Each row comes from the steps of one walk. Every step used is in the known rows, and no mark comes twice. Write the walk behind each row, first mark first.
Known rows
muta > vipem: [-0.21  0.07  0.96 -0.81  0.36 -0.52 -0.07  0.14  1.76 -0.15  0.61 -0.65
  0.57 -0.80 -1.22 -0.10 -0.92  0.37]
nuku > sava: [ 0.18  0.54  1.78 -1.58 -0.54  0.12 -0.24 -0.93  0.45  3.35 -0.22 -0.61
 -0.88 -0.05 -0.49  0.46 -0.95  0.22]
sunu > sava > muta > vipem: [ 0.34 -0.54 -2.10  2.66  2.66 -0.49 -1.83  1.39  0.20 -0.47 -0.18  1.77
  0.68  1.02  1.84 -0.49 -0.70  0.21]
muta > vipem > nuku: [ 0.04  0.25 -0.16  0.46 -1.27  0.08  3.99  0.95  2.38 -1.11  1.52  0.09
 -0.19 -0.18 -0.57  1.13 -0.09  0.25]
muta > vipem > gosuv > sava > sunu: [-0.47  0.82 -1.56 -0.45  2.84  2.04  0.83  0.77 -1.07 -3.57 -0.99  0.57
  2.98 -0.66  1.36 -0.01  2.20 -0.41]
sava > muta > vipem > sunu: [-0.26 -0.45  0.35  0.70  0.85 -1.34 -0.27  0.30 -1.45 -1.96 -1.77  0.45
  1.16  1.23 -0.73 -1.39  0.55 -0.22]
sava > muta > vipem > nuku: [ 0.14 -0.20 -1.01  2.20  0.58  0.01  1.50  0.97  0.84 -0.46  1.38  1.43
 -0.16  0.93 -0.51 -0.08  0.34  0.00]
sava > sunu: [-0.60 -0.04  3.17 -4.19  1.09 -0.42  1.18  0.33  0.39  5.34 -1.20 -1.41
  0.47 -0.54 -1.20  0.34 -0.67  0.33]
gosuv > sava > muta > vipem: [-0.23 -0.15 -1.06  2.70  3.93  0.80 -2.52 -0.18 -0.17 -2.70  1.27  1.42
  1.14 -0.07  0.65 -1.39  1.12  0.05]
vipem > nuku: [-0.16  0.34  1.65 -1.75 -2.11 -0.25  4.13  0.69  2.42  3.74  1.64 -0.17
 -1.49 -0.24 -1.00  1.10 -0.64  0.72]
gosuv > sava > muta: [-0.37 -0.03  0.67  0.40  3.14  0.60 -2.61 -0.46 -0.26  2.07  1.39  1.21
 -0.13 -0.17  0.24 -1.43  0.61  0.51]
ditus > suli: [-0.55  0.20  4.03 -4.54 -1.95 -1.91 -0.97 -1.56  2.07  3.79  1.80 -2.31
 -1.29 -1.82 -3.43 -0.67 -2.25  0.48]
sunu > sava > muta: [ 0.19 -0.44 -0.42  0.31  1.97 -0.68 -1.76  1.03  0.12  4.34 -0.07  1.54
 -0.60  0.93  1.19 -0.40 -1.29  0.63]
suli > malege: [-0.39  0.26  2.49 -5.25 -2.80 -2.00 -2.19 -1.45  1.96  6.87  1.60 -1.72
 -1.93 -1.88 -3.53 -1.43 -2.20  0.73]
sunu > suli: [ 0.03 -0.35  2.70 -2.17 -3.27 -0.73 -2.64 -0.90  1.29  4.29  1.02 -2.34
 -1.87 -1.81 -2.10  0.49 -1.96  0.44]
nuku > vipem > sunu > suli: [ 0.21 -0.93  1.99 -0.94 -2.55 -0.75  0.85 -1.36 -1.83 -0.16 -1.48 -1.90
 -1.77  0.22  0.00  1.38 -0.75  0.48]
ditus > suli > malege: [-0.59  0.26  3.86 -6.67 -4.31 -3.20 -3.05 -2.87  2.44  6.08  2.81 -3.26
 -2.50 -2.88 -5.24 -1.96 -3.07  0.44]
gosuv > sava > muta > vipem > nuku: [-0.08 -0.02 -2.08  3.88  2.32  1.43  1.49  0.72  0.47 -3.76  2.14  2.14
  0.34  0.57  1.33 -0.29  1.99 -0.11]

Write each row's walk
[ 0.53 -0.19 -0.59 -0.39 -5.07  0.44  0.19 -1.17 -0.12  0.56 -0.02 -2.67
 -1.66 -0.93 -1.09  1.31  0.02 -1.40]
muta > vipem > nuku > sava > sunu > suli > malege
[-0.44 -0.23 -0.75  2.50  2.43  0.14 -0.33  0.04 -1.75 -5.27 -1.12  1.17
  1.57  0.87  1.21 -1.61  2.11 -0.33]
gosuv > sava > muta > vipem > sunu
[ 0.50  0.49 -0.95  1.90 -1.32  1.09  3.90  0.20  1.14 -2.47  0.47  0.28
 -0.41  0.68  0.69  1.65  0.42 -0.39]
muta > vipem > nuku > sava
[ 0.61 -0.23 -0.45  1.70 -2.82  1.39  2.13  0.11 -0.47 -1.93 -1.05 -1.80
 -0.48  0.12  0.72  2.65  0.78 -1.28]
muta > vipem > nuku > sava > sunu > suli
[ 0.09 -0.53 -0.30 -0.22  0.71 -0.69  4.18  0.54 -1.50 -0.70 -2.44  0.61
 -0.50  1.94  3.36  1.70 -0.62  0.88]
nuku > vipem > sunu > sava
[-0.19  0.42  0.24 -1.74 -0.92  1.87 -2.01 -0.24 -1.48  0.86 -0.56 -1.15
  0.46 -1.68  0.57  0.68  1.19 -0.40]
vipem > gosuv > sava > sunu > suli
[-0.04 -0.77 -0.73  3.42 -0.56  0.22 -3.25 -0.58 -2.01 -5.54 -0.94 -0.39
  0.42  0.02  0.68 -0.97  1.70 -0.69]
gosuv > sava > muta > vipem > sunu > suli
[-0.07 -0.22 -1.06  0.79 -0.68 -1.08  2.76  1.59  0.09 -3.67 -2.55  0.11
  1.08  1.05  2.20  0.53 -0.10  0.00]
muta > vipem > sunu > sava
[ 0.45 -0.01 -0.71  2.35  2.25  0.34 -2.57 -0.68 -1.14 -0.78 -0.47  0.96
  0.48  1.09  0.07 -0.74  0.06 -0.45]
nuku > sava > muta > vipem
[ 0.54 -0.41 -3.23  3.85  1.06  0.12  2.35  2.28  0.89 -1.26  0.63  2.50
 -0.14  1.75  2.36  0.77  0.09  0.03]
sunu > sava > muta > vipem > nuku
[ 0.01  0.85 -0.94 -1.16 -0.36  0.20  0.04  0.45  0.57 -1.20  0.15  0.49
  1.37 -0.66 -1.03 -0.28 -0.25  0.20]
muta > vipem > gosuv
[ 0.31 -0.99 -1.13  1.57  2.62 -0.73  1.63  0.54 -3.07 -0.08 -2.57  2.02
 -0.43  2.93  3.52  0.51 -0.20  0.63]
nuku > vipem > sunu > sava > muta
[-0.20  1.08 -2.07  0.72  1.19  1.71 -0.30  0.21  0.25 -4.44  0.91  1.14
  1.86 -0.95  0.89 -0.44  1.34  0.06]
muta > vipem > gosuv > sava
[ 0.19  0.46 -1.82  0.64  1.59  0.08 -2.46  0.52 -1.03 -0.54  0.02  1.83
  1.50  0.39 -0.79 -1.44  0.19 -0.04]
sava > muta > vipem > gosuv
[ 0.22  0.31 -0.49  0.74  0.19  1.37  5.07  0.71 -0.10 -1.57 -1.35 -0.25
  0.65  0.98  1.25  2.01  1.24 -0.91]
muta > vipem > nuku > sava > sunu
[-0.48 -0.28  2.04 -3.54 -2.61 -0.07 -4.06 -1.86  0.01  4.08  0.82 -3.14
 -1.58 -2.80 -1.56 -0.64 -0.20 -0.24]
gosuv > sava > sunu > suli > malege
[ 0.70  0.73 -2.58  1.97  1.55  1.12 -2.51 -0.29 -2.20 -1.87 -0.86  2.02
  1.32  1.28  0.30 -0.89  0.64 -0.72]
nuku > sava > muta > vipem > gosuv
